In the rows, zero is written as 128.
Known rows, with every step that occurs
safub-sato-betu-rivi-fizefaz: [131 195 111 124 120 114 115  96  92 136 111 146 116 141 101 134 117 130
  98 193  59 156 121 142 128 118 129 111 170 130 114 131 100 101 132 181
  77 137 121  82 148]
sato-gatib-rete-safub: [231 141  81 119  96 123 115 155 120 110 159  87 124  84 117  68  90 138
  84  91 132 157  98 149 103 117 181 103 119  99 136  84 162 196 138 143
 113 138 168 171 107]
kudulap-zufaz-memok-sato-sira-fizefaz: [ 78  94  64 167 189 133 163 139 141 123 155 156 146 150 152 140 203 118
 150  99 167 110 133  96 135 131 153 129 116 118 189 106 150  62 131  68
 106 126 123 133 194]
rivi-fizefaz-sira-sato-memok-zufaz: [ 94 136 148  89 199 105 126  98 168  93 147 126 106 105 134 116 182 187
 163 135 165  97 129 156 154 144 137 188  87 116 104 174 172 147 130 131
 209  85  95 122 135]
betu-fizefaz-sira: [181 121 176 165 138 166 133 179 125 164 144 128 153 119 113 133 152 121
 203 116 104 121 148 107 147 152 118 101 197 114 120 163 116 120 127 155
 135 145 153 133  79]
betu-rivi: [163 116 148  91 117 123 125 129 119 160 101 125 103 140 115 135  90  88
 146 120 109  96 133 120 122  91 151  68 133 126 121 135  69 155 134 134
 118 149 132  86 146]
fizefaz-sira-sato-safub: [112 152  97 125 170 140  82 109 156 155  84 118 112  81 131 139 138 167
 133 142 167 104 101 112 165 144 131 110 143  96  87 150 171 116  93 150
 155  76 123 109  72]
zufaz-memok-sato-safub-rete: [107 107 140 182 134 145  67 151 177 103 128 144 138 138 166 137 188 112
  83 109 134  87 114 130  93 129 144  73 144 123 162 136 177  71 123 108
  95 152 118 150 148]
rivi-betu-fizefaz-sira: [148  99 194 155 131 166 138  79 129 135 162  95 152  99 103 140 157 118
 185 137 114 105 138 125 108 155 102 132 152 129 110  78  89 159 139  97
 168 139 125 154 142]
kudulap-zufaz: [108 127  68  99 162 141 181 111 118 172 135 140 117 119 134 135 165 137
 177  86 156 126 138 131 135 132 151 143 117 120 169  76 112 101 137  85
 129 133 135 125 149]
rete-safub-sato-memok: [148 115  49 152 102  63 137 119  61 163 110 158 105 161  75 157  80 113
 176 117 121 149 153 149 123 127 143 128 110 103 128  66 135 134 105 120
 130 124 166  78 116]
kudulap-zufaz-memok-sato-sira: [ 92  97  66 162 181 145 161 135 145 130 152 145 136 143 151 145 203 126
 138  90 162  89 142 101 133 147 157 106 124 108 171 111 135  58 129  79
  88 125 123 127 198]
zufaz-memok-sato-betu-fizefaz-sira: [153 111 143 199 132 149  88 170 164 102 146 133 160 140 155 152 185 117
 105  82 102  93 151  85 121 161 153  82 202 117 133 153 154  61 122 139
  78 140 114 125 150]
sira-fizefaz-rivi: [ 95 132  99 150 152  74 147 132 107 116 113 150 130 165 147  98 125 116
 178  89 175 211 105 118 159  57 116 217  83 184 172 110 175 138 135 104
 173 119 142 133 113]
memok-sato: [181 156 166 149 137 122 105 120 158 159 122 109 129 126 161 171 140  93
 123  86 150  83 141 119 141 156 156 144 140 111 168 115 142  70 126  95
 123 136 118 136 161]
kudulap-zufaz-memok: [ 85  92  61 119 171 136 164 141 125 142 138 154 125 139 146 123 201 140
 158  84 149 109 146 121 110 137 151 115 117 124 164  85 134  82 139  92
 100 135 126 122 160]
safub-rete-gatib-sato-memok: [ 95 104 184  86  46 131 114  85 134 111 114 151 108 123 106 163  69 130
 129 130 108 140 120 145  71 121  90 121 126 163 118 156 101 206 130 111
 174 174 139 150  76]
fizefaz-rivi: [123 130  89 150 122 110 145 121 119 127  92 124  97 145 156 105 130 141
 163  41 176 155 133 128 161  98 122 159  89 164 110 139 136 117 119 135
 108 112 144 115 121]
sato-safub-rete-gatib: [ 93 159 117 132  86 175  94 101 154 102 130 145 109  90 109 124 123 141
  92 175 111 138  67 170  92  94 116  75 150 150 145 146 150 172 128 128
 158 170 147 175  76]
safub-rete-gatib-sato: [107 121 190  75  57 135 114  97 135 120 118 141 116 122 126 165  73 122
 116 131  99 133 115 145  61 120  88 110 122 157 127 138  92 185 133 123
 175 178 139 160  72]
kudulap-zufaz-memok-sato-safub-rete: [ 77 106  68 154 162 166 129 120 159 126 153 150 132 115 156 147 211 127
 141  78 155 115 117 120 108 134 157  87 125 113 193 106 145  70 120  78
 108 158 123 147 168]
kudulap-zufaz-memok-sato-safub: [ 84 108  57 156 173 159 142 140 148 130 149 144 131 122 154 133 213 127
 139  86 157 105 133 115 125 146 162 100 127 113 188 101 147  61 125  86
  92 143 116 139 173]
safub-sato-sira: [114 164 106 160 150  97 141  98  85 165  90 163 117 175 102 128 125 131
  95 238 122 112 120 145 140 130 104 119 135 120 103 133 134  69 128 150
  70  92 149  91 153]
memok-sato-sira-fizefaz-rivi-betu: [127 131 141 218 157 117 140  89 156 108 151 115 153 152 148 160 133  93
 122 125 183 115 111  93 174 117 134 171 111 131 156 135 149  85 121  70
 136 103 123 143 211]
rivi-betu-fizefaz-sira-magedi: [150 112 190 147 128 156 130  64 123 128 168 105 163 109 100 141 137 115
 189 153 115 109 140 123 101 144  84 128 146 132 116  90  98 158 127 109
 175 129 119 153 155]
rivi-betu-fizefaz-sira-sato-gatib: [146 111 188 156 141 168 112  87 129 128 152  83 165  80 102 137 158 123
 157 146 112 121 104 116 114 150  98 139 135 117 112  82 110 179 140 104
 166 145 126 158 137]
gatib-rete: [224 134 125  79 101 115 142 117 138 121 108 110  86 116 108  91 123 130
 106 112 159 125 143 166  91 112 175 120 127 130 111 127 160 156 145 120
 130  94 151 164 114]
rete-gatib-sato: [121 116 157  72  68 112 153 161  98 116 111 124 110 138 112 127  66 122
 104 168  93  95 167 122 106 167  92 153 125 160 105 125  88 170 140 158
 128 140 114 142  73]
sira-sato: [127 154 147  82 162  96  88 134 122 170  41 124 126 128 129 160 129 127
  96 138 152 133  90 129 139 103 109 174  79 117 115 116 171 141 141 106
 162 114 130 109 112]
memok-zufaz: [168 139 168  67 147 137 154  55 132 160 127 121 123 112 126 172 167 133
 122 137 131 128 141 170  84 152 143 125  76 152 151 127 130 114 101 154
 188 142 118 136 166]
sira-sato-betu: [128 178 124  95 136 118  89 120 126 145  63 121 144 112 121 172 114 143
  64 131 113 177  83 114 157  96 118 167 129 125 102 127 159 146 139 122
 149 116 126  99 119]
rete-gatib-sato-safub: [100 125 135  91  66 135 145 164 106 105 118 125 111 119 107 111  73 127
  86 194  94 109 144 134 114 157  90 129 132 160 112 141 102 173 132 163
 122 141 114 154  62]
betu-rivi-fizefaz-sira-magedi: [135 133 148  81 153 110 118 119 143 107 154 126 106 137 130 108 103 121
 176 140 120  75 143 125 131  96 140  80 122 114 115 175  87 154 125 157
 156 118 105  94 158]
memok-sato-gatib: [192 168 154 166 135 140  83 133 157 144 146  92 147  96 166 137 133 108
  92  91 140  99 107 112 142 162 164 139 142 103 181 114 154 101 129 112
  99 157 122 153 156]
zufaz-memok-sato-betu: [140 117 134 176 128 130  90 154 161 103 130 136 147 151 164 149 175 115
  80  86 112  92 145 103 111 147 157 104 172 125 141 130 159  65 130 122
  77 137 110 121 166]
sato-gatib-rete: [216 154 113 107 107 139 107 137 135 111 143  90 120  81 124  50 115 150
  70 118 137 148  92 153 103 122 173 118 131 118 132 113 167 189 149 146
  97 134 154 175 108]
zufaz-memok: [114  85 131 130 142 105 110 173 132 123 106 154 125 171 154 107 176 129
 109 111 130  81 147 134  88 127 135 110 131 137 126 108 160  95 147 125
  92 129 127 117 133]
gatib-sato-betu-rivi: [107 111 148  79  67 154 146 156 110 149 137 111 152 135 145 117  24 119
 102 128  85 198 153 117 152 116 108 114 143 129  88 141  28 137 110 169
  93 125 108  93 110]
betu-fizefaz: [179 127 196 153 124 156 141 198 109 165 133 137 160 140 111 127 148  98
 172 125  92 144 132 129 132 120 107 125 169 131 147 140 115 133 157 129
 127 174 160 144 101]
rete-gatib: [156 143 142  95  88 100 145 132 107 109 102 134  93 130  94 145 113 125
 112 155  91  59 148 124  97 158 123 144 150 164 121 120 129 178 158 139
 143 151 130 144  91]
zufaz-memok-sato-gatib-rete-safub: [180 100 114 176 128 115  80 181 153  92 142 114 139 135 158 116 165 106
  76  74 134  88 133 114  90 148 176  83 128 101 156 106 182  99 127 120
  78 144 130 152 156]

Rows
[162 123 158 186 118 153 150 190 105 136 124 131 148 145 124 115 153 106
 190  74 118 175 131 114 158 103  99 132 142 154 132 169 119 130 140 143
 111 166 165 139 102] => betu-fizefaz-rivi
[191 171 149 159 104 151 101 105 159 131 138 103 142 113 142 189 106  89
 101  83  99 118 130  91 153 136 174 102 189 112 149 145 100  95 115 121
 102 150 110 110 181] => memok-sato-betu-rivi
[110 108 147 101  78 114 173 158 101 104 122 131 119 153 105 126  59 124
  88 196 101  86 158 112 126 159  85 140 128 155  87 152  86 166 139 155
 116 117 123 137  95] => rete-gatib-sato-sira
[144 160 114 111 110 151 131 111 147  94 165 119 128 111 123 132 100 146
 119 111  70 146 129 112 153 103 165  94 199 124  94 160  74 154 132 167
 127 128 112  89 146] => sato-betu-rivi-fizefaz-sira
[ 80 118 113 154 150  82 150  91 110 101 127 133 137 152 139 103 135 115
 181  98 174 205 102 123 144  63 108 225  71 189 167  81 158 157 138  83
 190 119 130 146 139] => sira-fizefaz-rivi-betu
[104 108  66 151 173 150 138 143 144 132 156 135 138 118 161 130 205 130
 134  69 151 102 131 103 120 156 166 111 121 108 190  92 145  73 131  87
  84 151 119 139 178] => kudulap-zufaz-memok-sato-gatib
[ 87 170 131 103 132 138  59 114 145 126  58 134 120  92 109 161 132 134
  62 179 135 153  40 143 121  83  95 123  94 130 127 150 184 175 131 111
 178 146 137 147  82] => sira-sato-safub-rete-gatib
[102 152 145  93 204 101 119 139 168 104 142 118 113 112 159 102 172 176
 155 128 159  85 125 148 155 134 132 185 101 103 106 143 163 128 145 130
 191  85 101 129 114] => rivi-fizefaz-sira-sato
[103 164 130  98 189 111 119 132 168  90 152 115 121 105 154 110 166 186
 140 125 143 107 122 141 164 130 136 181 126 107 100 150 155 130 145 139
 184  85  99 124 118] => rivi-fizefaz-sira-sato-betu
[228 168 150 153 119 140  87 127 165 122 149  81 134  83 150 120 134 108
  77  88 150 108 110 122 126 156 185 124 141  99 171 128 170 120 130 114
  97 141 128 175 154] => memok-sato-gatib-rete
[115 132 151  74  59 125 157 158 109  77 141 116 117 130 107 125  59 126
  90 167  56 116 158 113 118 149 104 138 146 161  95 155  63 193 145 175
 126 148 101 132  95] => rete-gatib-sato-betu-rivi-fizefaz
[171 131 180 156 152 157 111 179 124 167 110 125 160 112 108 151 155 120
 181 125 112 130 124  97 156 142 105 114 173 106 113 170 135 126 126 147
 147 139 150 128  73] => betu-fizefaz-sira-sato
[101 101  73 145 174 140 149 140 143 140 143 144 130 131 157 147 208 121
 152  70 157  95 149 106 118 153 162 117 123 113 185  94 139  59 130  79
  98 140 117 130 180] => kudulap-zufaz-memok-sato
[109  93 161  76  59 113 164 115  98 102 114 135 101 131  80 141  76 133
 120 173 101 111 175 129 109 179  98 159 110 179 102 166 102 200 123 152
 146 141 106 131  93] => rete-gatib-sato-memok-zufaz
[152 116  60 143 107  71 143  92  65 161 118 153 107 151  71 174  94 114
 169 124 118 154 155 156 110 138 143 119  91 109 136  76 135 133  92 135
 148 131 160  86 133] => rete-safub-sato-memok-zufaz
[240 150  58 113  78  94 143 116  98 117 121 115  96 121  79 123  86 118
 106 111 120 166 146 159  88 112 181  90 136 104 110  88 148 150 119 144
 121 101 169 144 113] => gatib-rete-safub-sato-betu
[134 100 149 165 145 114  89 165 156 119 116 136 134 162 170 141 185 105
  98  91 139  63 150 113 101 151 150 106 137 120 151 121 167  59 133 108
  85 135 111 128 161] => zufaz-memok-sato
[115 144 128 123 127  95 127  35  83 165  79 172  93 144  67 146 150 146
 144 200 121 146 143 170 114 157 122 148 112 153 125 152 155 114 107 150
 111 123 125  82 149] => safub-sato-memok-zufaz
[111 162 137  91 183  94 128 112 155  90 181 135 119 135 158  85 142 175
 178 143 155  78 152 155 140 128 117 167 117 116 122 154 157 123 130 148
 188  78  97 134 137] => rivi-fizefaz-sira-magedi
[180 189 105 124 120 108  95 108  90 149  98 122 109 113 105  79 130 141
  71 195 109 150 100 161  98 140 139 116 134 119 133 108 163 118 134 174
  61 130 148 139 112] => safub-sato-gatib-rete
[113 143 139 102 187 107 142 135 167 101 173 122 107 120 163  85 169 177
 175 119 153  74 148 157 146 142 142 171 126 109 112 134 142 117 147 136
 178  90 106 134 117] => rivi-fizefaz-sira
[229 122  71 103  86  88 153  83  98 118 116 124  81 121  62 130 107 121
 128 119 146 160 155 174  76 125 182  99  95 117 116 113 165 167 104 135
 145 101 164 141 130] => gatib-rete-safub-sato-memok-zufaz
[ 88 154 117 136 106 180  89 100 162 130 134 145 119  92 131 113 130 142
 105 156 134 164  61 182 106  78 122  76 141 136 152 134 147 143 120 114
 153 159 149 163  88] => sato-safub-rete
[136 119 149  90 154 121 130 134 149 113 147 119  97 125 132 108 122 122
 172 122 117  71 140 127 137 106 158  87 127 110 106 161  78 152 136 148
 148 126 111  97 146] => betu-rivi-fizefaz-sira
[ 96 115 151  73  83 150 151 166 120 127 157 111 152 137 152 102  38 128
 104 131  88 194 151 129 155 112 107 129 131 128  92 148  33 142 122 167
 106 120 101 100 118] => gatib-sato-betu-rivi-fizefaz
[108 111 107 154 119 122 148  61 122 106 114 100 105 126 144 114 140 137
 164  55 175 145 129 131 136 106 108 172  71 172 101  95 114 141 123 106
 131 110 126 131 156] => fizefaz-rivi-betu
[144 190 111 135 135 107  92 115  82 170  98 135 124 122 119  96 130 141
  87 198  96 140  98 152 113 146 119 130 134 120 141  93 149 102 133 174
  62 145 140 117 114] => safub-sato-gatib
[103 113  63 150 161 153 150 130 144 126 153 143 140 126 155 152 200 128
 137  65 137 117 145  99 125 151 167 112 146 113 178 100 135  63 125  90
  90 142 114 126 183] => kudulap-zufaz-memok-sato-betu
[ 83 152  96 187 159  84 148  71  81 132 104 159 129 178 101 118 131 124
 117 232 139 158 101 133 145 100  89 161 104 147 118 118 143  88 125 130
 100  91 143 106 169] => safub-sato-sira-fizefaz-rivi-betu
[144 130  43 174 132  61 154 141  63 155 132 155 133 183  95 157  74  98
 144 159 122 152 128 133 131 102 128 122 101  97 139  56 134 105 109 126
 140 110 176  97 133] => rete-safub-sato-sira-fizefaz
[ 95 168 115 107 161 130  74 138 135 151  56 125 128 103 122 133 139 136
  69 174 153 154  58 146 153  87 109 144  90 118 124 132 190 142 130 114
 153 116 129 125  98] => sira-sato-safub
[ 85 116  91 196 162  97 179 129 119 104 137 156 141 188 129 102 108 131
 131 159 180 165  96 107 186  59 108 172 101 155 119 159 155 124 135 102
 140  76 158 117 164] => sato-sira-fizefaz-rivi
[140 152 110 118 171 127  74 113 147 158  92 102 123  77 141 135 128 169
 128 119 155 104 101  96 158 157 138 125 137  90  90 135 167 133 103 155
 147  88 127 108  78] => fizefaz-sira-sato-gatib
[ 81  84 151 111 114 134 173 169 114 157 137 126 152 171 153  97  44 129
 100 176 151 150 150 132 166 126  79 142  96 118  81 146  68 110 115 138
  97  79 129 109 124] => gatib-sato-sira
[157 115 175 166 145 151 113 166 123 157 110 137 151 113  90 147 150 130
 194 124 120 138 130  96 166 144 107 123 176 114 106 190 145 149 126 135
 147 134 149 114  77] => betu-fizefaz-sira-sato-memok
[ 94 113 145  79  90 155 146 157 129 127 160 106 148 126 155 105  40 138
 120 127  94 181 157 117 163 128 112 120 146 117  78 154  32 135 106 181
 107 108  97  94 108] => gatib-sato-betu-rivi-fizefaz-sira
[129 112 144 165 138 128  90 164 170  78 149 131 143 152 165 136 179 112
  85  90 103  84 143 105 113 132 163  93 160 122 142 145 144  81 138 126
  85 145 100 117 183] => zufaz-memok-sato-betu-rivi-fizefaz
[ 68  62 158  91  82 120 153 144 104 158 115 140 125 153 125  91  49 139
 155 129 155 174 172 146 160 140  94 180 102 144  93 150  91 159 115 117
 112  99 111  92  97] => gatib-sato-memok
[111 133 133  95 166 131 106 139 156 108 129 117 100 108 127 108 128 129
 147 149 123  89 108 129 150  91 148  82 114 104 107 175 101 162 129 149
 154 124 108 100 134] => betu-rivi-fizefaz-sira-sato-safub
[ 85 107 126 123  82 102 178 157  96  81 121 134 121 163 111 115  60 121
 104 179 118 125 146 100 142 134  78 164 106 177  99 162 101 173 133 151
 127 114 125 141  95] => rete-gatib-sato-sira-fizefaz-rivi
[114 111  82 165 160 167 152 152 141 126 163 145 155 126 144 153 209 119
 150  67 121 127 143  92 128 149 157 104 159 116 183 113 128  65 131  93
  87 158 124 133 177] => kudulap-zufaz-memok-sato-betu-fizefaz
[101 123 143  85  75 151 150 156 112 151 141 115 159 136 156 112  40 138
  96 126 102 203 154 131 152 133  99 154 143 130  95 121  59 122 116 162
 101 111 111 108  99] => gatib-sato-betu
[164 116 183 155 150 161 119 142 126 157 117 133 153 103  85 162 165 131
 192 133 118 142 130 104 153 153 110 117 158 121 113 199 145 146 111 148
 167 139 142 120  94] => betu-fizefaz-sira-sato-memok-zufaz
[147 101 205 145 123 159 145  91 118 136 155 100 159 114 100 136 157 102
 165 144 104 121 128 141  97 133  97 149 131 141 129  65  90 167 160  82
 164 160 131 163 158] => rivi-betu-fizefaz
[ 54 110 150  96  84 174 117 149 138 153 136 126 142 117 159  92  60 134
 102 159 136 198 108 168 125 106  81 107 100 129 123 134  86 129 103 140
 126 134 125 148  69] => gatib-sato-safub-rete
[109 134 176  83  42 146 113  94 137 106 126 140 125 115 122 171  64 130
 104 128  80 155 111 136  69 117  92 107 146 160 118 143  86 188 130 133
 168 178 138 157  78] => safub-rete-gatib-sato-betu
[ 45  75 141 137 122 120 183 141 108 123 149 122 162 175 153  86  53 121
 124 170 171 194 131 119 173  98  65 183  66 147  98 131  79 130 114 118
 128  77 121 125 140] => gatib-sato-sira-fizefaz-rivi-betu
